Known rows, with every step that occurs:
E, T, D, Q: [ 0.97  2.87  1.20 -0.22 -1.41  0.93 -0.28  0.61 -3.56  0.73 -1.85 -1.26
  3.22  1.48  0.68  2.29  1.55  1.04  2.16  0.67 -0.69  0.65  1.04]
D, Q, T, K, E: [-0.06  0.62 -2.40 -0.52  0.33  3.37  0.95 -0.59 -3.49  1.25  1.97  0.08
 -5.91 -3.11 -0.46 -1.06  0.23  0.98  0.73  1.38  0.16  1.22  1.81]
D, K, T, E: [-1.21 -0.08 -2.75  1.43 -0.21  3.31  0.13 -0.49 -0.96 -2.72 -1.42 -0.26
 -4.52 -0.55 -2.18 -0.30 -1.41  1.45  2.96  0.24  2.37  0.53  1.40]
T, Q, D: [-1.03  1.48  0.36 -1.46  0.21 -2.85  1.09 -0.22  0.50 -0.31  2.23 -1.22
  2.11  1.99  4.82  0.91  1.97  0.10 -0.42  2.44 -1.70  2.80  0.66]
K, D, Q: [-4.78  1.08  0.97  0.61 -1.10 -0.95 -0.50 -0.55 -2.99  3.10 -2.09 -0.16
 -2.74  3.47  2.45  2.00  2.30  0.30  1.17  1.68 -0.42  0.84  1.40]
T, S: [ 6.38  4.13 -1.43  1.69 -1.94  0.11  0.55  0.46 -4.45 -0.45  0.64 -1.84
 -2.32 -0.11 -5.76  0.24  1.58 -1.83  1.92  1.84 -2.30  0.99 -0.06]
K, D, E: [-5.03 -1.91 -0.43  2.35 -1.30  0.74  0.18 -0.30 -2.30  1.39 -0.93  0.92
 -1.21  1.96  1.47  0.32  0.84 -1.64 -0.05  2.38  0.98  0.20  0.24]
S, T, D: [ 3.15  2.14 -0.09  1.53 -1.06  1.28  0.57  0.49 -5.19  0.42 -0.10 -0.68
  0.40 -1.25  0.13  1.40  2.03 -1.52 -0.41 -1.20 -1.34  0.76  0.75]
S, T: [ 4.42  2.04 -2.25  0.97 -1.40 -0.21 -1.01 -0.26 -3.75  1.04  0.14 -0.83
 -4.21 -1.16 -4.09  1.84  0.14 -2.28  0.99 -1.24 -1.05 -0.65  0.97]
T, Q: [ 0.75  1.68 -0.77 -0.76 -1.61 -0.97 -1.19  0.56 -0.96  1.51  3.17 -1.58
  0.14  0.62  3.41  0.28  2.01  0.36  2.01  0.36 -0.83  1.35  0.59]
K, E, T, Q, J: [ 3.46  1.72 -2.04 -2.77 -0.26  2.53  0.19  0.21 -3.99  0.95  4.41 -1.61
  1.06  1.04  3.10  1.03 -1.69 -0.48  3.94  0.17  0.95  2.02  1.39]
T, K, D: [-3.63  0.05 -0.47  1.29 -0.87  1.40  1.78 -0.02 -3.95  0.92 -0.70 -1.00
 -2.13  1.79  5.38 -1.29  0.16 -0.70 -1.10  0.39  0.51  1.74  0.67]
D, Q, T: [ 1.41  2.15 -0.14 -0.25 -1.37 -0.76 -1.03 -0.48 -3.74  1.06  0.16 -0.41
 -4.05  0.59 -4.53  2.28  0.69  2.06  1.76  3.23  0.38  2.46  1.62]
S, T, Q: [ 3.36  1.03 -1.94  0.02 -1.26 -1.16 -2.88  0.26 -1.02  1.86  3.30 -1.05
 -2.93 -1.68  0.85  0.77  1.95 -0.87  0.34 -0.68 -0.68 -0.05  0.86]
E, T, D: [ 3.40  2.66  0.23 -0.14 -1.59  3.14  1.83  0.96 -4.17 -1.59 -1.46 -1.28
  6.88  0.61  0.24  0.97 -0.33 -0.06  1.16  1.06 -0.12  0.98  0.48]
D, T, K: [-0.48 -0.10 -1.14  0.26 -0.12  1.16  0.04  0.36 -4.50 -0.64  1.14 -2.28
 -2.97 -1.25 -0.51 -0.98 -2.08  0.58  0.11 -1.36 -1.26  0.78  0.93]
D, E: [-0.80  0.01 -1.11  1.72 -1.84 -0.14 -0.52  0.04 -2.40  1.12  0.48 -0.25
 -2.15  0.78 -1.39  0.85  0.58 -1.73  2.64  0.31 -0.24 -0.01  0.06]
S, T, Q, D, K: [-2.89 -0.79  0.19 -0.74  1.04 -1.35 -1.08 -0.55  0.50 -1.21  0.95 -1.06
 -3.47  0.00  5.02  0.55  1.70  0.14 -1.13 -0.10  0.42  2.17  1.23]
Q, D, E, T, K: [ 0.41 -0.60 -1.52  0.29 -0.24  0.50  1.22  0.10 -1.09 -2.02 -0.16 -1.34
  0.74  0.20  1.09 -0.67 -2.28 -1.24 -0.47  1.01  0.62  0.81  0.00]
S, T, E: [ 3.08  1.74 -3.16  2.26 -1.08  0.71 -1.29 -0.13 -2.06  0.49  1.00 -0.01
 -7.83 -1.43 -6.50  1.28  0.29 -1.18  1.89 -2.14 -1.27 -0.03  0.77]
E, T, Q: [ 3.56  1.46 -1.63 -1.70 -1.73  0.63 -1.58  0.76 -0.03 -0.14  1.90 -1.68
  3.56  0.25  1.12  0.40 -0.42  0.61  1.88  1.54  0.56  0.13  0.63]
Q, D: [-0.24  2.44  0.23 -0.72  0.02 -1.94  2.93 -0.67 -1.99 -1.02 -0.61 -1.05
  1.36  2.79  0.68  1.74  0.45 -1.03  0.46  2.02 -2.00  2.48  0.73]
S, T, K: [ 3.50  1.40 -2.40  1.34 -1.06  0.32 -0.53  0.10 -4.23  0.87  1.25 -1.89
 -6.29 -2.00 -0.22 -0.35 -0.24 -2.01  0.04 -3.15 -0.73  0.24  0.68]
E, T: [ 4.71  2.63 -1.79 -0.99 -1.96  1.88  0.45  0.28 -2.65 -1.16 -1.31 -1.57
  3.00  1.05 -4.05  1.41 -2.48 -0.67  2.78  1.19  0.33 -0.39  0.71]
E, T, K: [ 3.75  1.94 -2.09 -0.40 -1.57  2.10  0.76  0.60 -3.30 -1.10 -0.15 -2.51
  0.18 -0.15 -0.08 -0.66 -2.61 -0.59  1.59 -0.83  0.50  0.43  0.45]

Rows:
[-1.44  3.04  2.00  0.63 -1.32 -0.58  0.08  0.41 -4.30  2.23 -0.77 -1.12
  0.15  1.85  3.09  2.20  3.79  0.79  2.35 -0.46 -1.90  1.70  1.03] | T, D, Q
[-1.83 -2.07 -1.32  0.25  0.46 -1.72  0.12 -0.60  1.78 -1.26  1.35  0.19
  2.72 -0.02  3.53  0.25  0.69 -0.24 -1.15  4.48  1.01  0.59  0.54] | K, T, Q, D, E
[-1.01 -0.01 -1.88 -2.35  1.30  4.79  2.55 -0.82 -0.36 -3.06 -1.83 -0.11
  1.95 -0.71 -0.24 -0.05 -2.57 -0.36  0.92  2.11  1.20 -0.15  1.54] | Q, D, K, E, T
[-3.95  0.15 -0.24 -0.20  0.62  6.07  2.50 -0.03 -3.64 -0.55 -0.24  0.12
 -0.31 -1.72  4.79 -1.11  1.61 -0.08  1.71 -0.86  0.19  0.88  1.41] | T, D, K, E
[-1.05  0.26 -1.90  1.13 -0.16  1.62 -0.71  0.13 -2.34 -1.02  0.84 -0.38
 -4.44 -0.65 -6.87  0.60 -1.52  1.48  1.89 -0.20 -1.71  0.59  1.00] | D, T, E
[-1.22  0.32  0.72  1.35 -0.43  2.55 -0.21  0.30 -4.47 -0.90 -1.23 -0.96
 -2.52 -1.00  2.93  0.57  1.76 -0.40  0.21 -2.49  0.67  1.36  1.12] | S, T, D, K
[ 8.27  3.12 -3.63  0.07 -0.92  4.72  1.38  0.26 -3.02 -1.80  0.24 -0.74
  0.92 -2.94 -8.28 -0.68 -1.01 -2.04  1.59  3.43 -1.10 -1.46  0.40] | K, E, T, S
[ 2.35  1.84 -0.46  0.78 -0.82  2.77  2.62  0.25 -4.40 -1.72 -1.68 -0.80
  6.00 -0.39  2.09  0.47  0.38  0.33  0.37  2.31  0.69  0.77  1.06] | K, T, D
[-0.17 -0.67  0.37  2.17 -1.31  1.92  0.67  0.46 -4.16 -0.71  0.77  0.77
  1.35 -0.97 -1.09  0.48  1.28  0.46 -0.42  3.18  1.17  2.48  0.26] | Q, T, D, E
[-1.63 -0.03  0.61  2.33 -1.49  1.14  0.77  0.67 -3.71  0.52  0.26 -0.03
  1.78  0.36  2.12  0.53  2.22 -1.21  1.16  0.29 -0.50  1.09 -0.10] | T, D, E
[-2.04  0.36  1.57  0.54 -0.47  3.46  1.12  0.32 -4.81 -2.45 -0.80 -0.57
 -0.34 -0.27  2.12 -0.04  0.95  2.24  0.20  1.28  2.06  4.03  1.24] | Q, T, D, K
[-4.91 -0.24  1.12 -1.40  0.80 -1.20  0.21 -0.33  0.63 -1.47  0.87 -1.41
 -0.99  1.88  7.14  0.09  1.78  1.12  0.25  0.77  0.32  3.22  1.04] | T, Q, D, K
[-3.00  0.40 -0.10  0.23 -0.88  0.70 -0.56 -0.12 -2.59  1.61 -2.06 -1.11
 -1.99  2.13  3.24  0.44 -0.02  0.61  0.07  1.09  0.94  0.45  1.20] | E, T, K, D, Q
[ 2.48  0.42 -0.96 -1.10 -1.38 -0.24 -1.77  0.61 -3.68  0.96  4.14 -1.87
  0.34  2.58  2.96  1.76 -1.44 -0.59  3.81 -0.02  1.71  2.49  0.53] | D, E, T, Q, J
[ 2.69  0.66 -3.02 -2.36 -0.56  3.58 -0.43  0.33  0.54  0.17  2.65 -0.48
  3.29 -2.15  1.13 -0.62 -0.56  0.11  1.67  2.04  0.39 -1.12  1.08] | K, E, T, Q
[-1.04 -1.15 -0.43 -0.54 -0.93  0.46 -1.22  0.34 -3.59  1.15  2.86 -0.96
  1.16  3.38  5.15  1.30 -1.18 -0.49  1.70  1.70  2.70  2.66  0.66] | K, D, E, T, Q, J
[-3.29 -0.05 -0.37  1.61 -0.51 -0.80 -1.60 -0.50 -3.42  3.25 -1.05 -0.61
 -7.26  0.59  3.18  0.74  1.93 -0.56 -1.18 -0.76  0.01  0.28  1.41] | S, T, K, D, Q
[ 2.52  0.12 -2.06  0.42 -1.98  1.67 -0.75  0.29 -1.59 -0.86 -0.83 -0.50
  1.85  0.34 -4.22  1.06 -2.25 -1.36  2.49  1.61  1.17 -1.19  0.13] | D, E, T
[-3.09  0.16 -1.83 -0.73  0.34  4.90  1.45 -0.61 -2.39 -0.06 -0.08 -0.06
 -3.80 -1.33  1.56 -0.79  0.11 -0.53  2.97 -0.88  0.40 -0.08  1.55] | D, K, E
[ 7.07  1.69 -2.50  1.99 -2.10  1.65 -0.80  0.69 -2.53 -1.80 -0.11 -1.06
  0.20 -1.21 -8.52  0.17 -0.64 -2.22  1.50  3.38 -0.31 -0.96 -0.50] | D, E, T, S
[ 9.01  3.93 -2.21  0.72 -2.09  1.76  0.28  0.69 -3.59 -2.14 -0.52 -1.98
  1.22 -0.62 -8.39  0.38 -0.95 -1.58  1.76  3.01 -0.99 -0.19 -0.05] | E, T, S
[ 0.94 -0.22 -1.11 -0.27 -0.49  0.11  0.99 -0.28 -0.20 -2.18 -1.33 -0.27
  3.54  1.31 -2.84  1.46 -2.13 -1.39  0.47  3.34  0.49  0.04  0.17] | Q, D, E, T
[ 0.64  0.54 -1.68 -2.92  1.10  1.28  1.79 -0.41  1.79 -1.50  1.79 -0.27
  4.91 -0.39  2.76  0.06 -0.34 -0.06 -0.67  3.98 -0.60  0.63  1.10] | K, E, T, Q, D
[-2.28  0.45  0.45  0.32 -0.89  0.02 -0.50 -0.79 -3.51  1.28 -1.13  0.65
 -3.27  1.60 -1.85  1.80  0.96  2.10 -0.66  5.08  1.44  2.62  1.80] | K, D, Q, T
[-4.29  0.72  1.06 -0.69  0.61 -0.39  1.88 -0.72 -1.61 -2.15 -1.70 -1.23
 -1.85  2.55  3.45  0.89  0.34  0.08  0.96  0.35  0.02  2.86  1.08] | Q, D, K
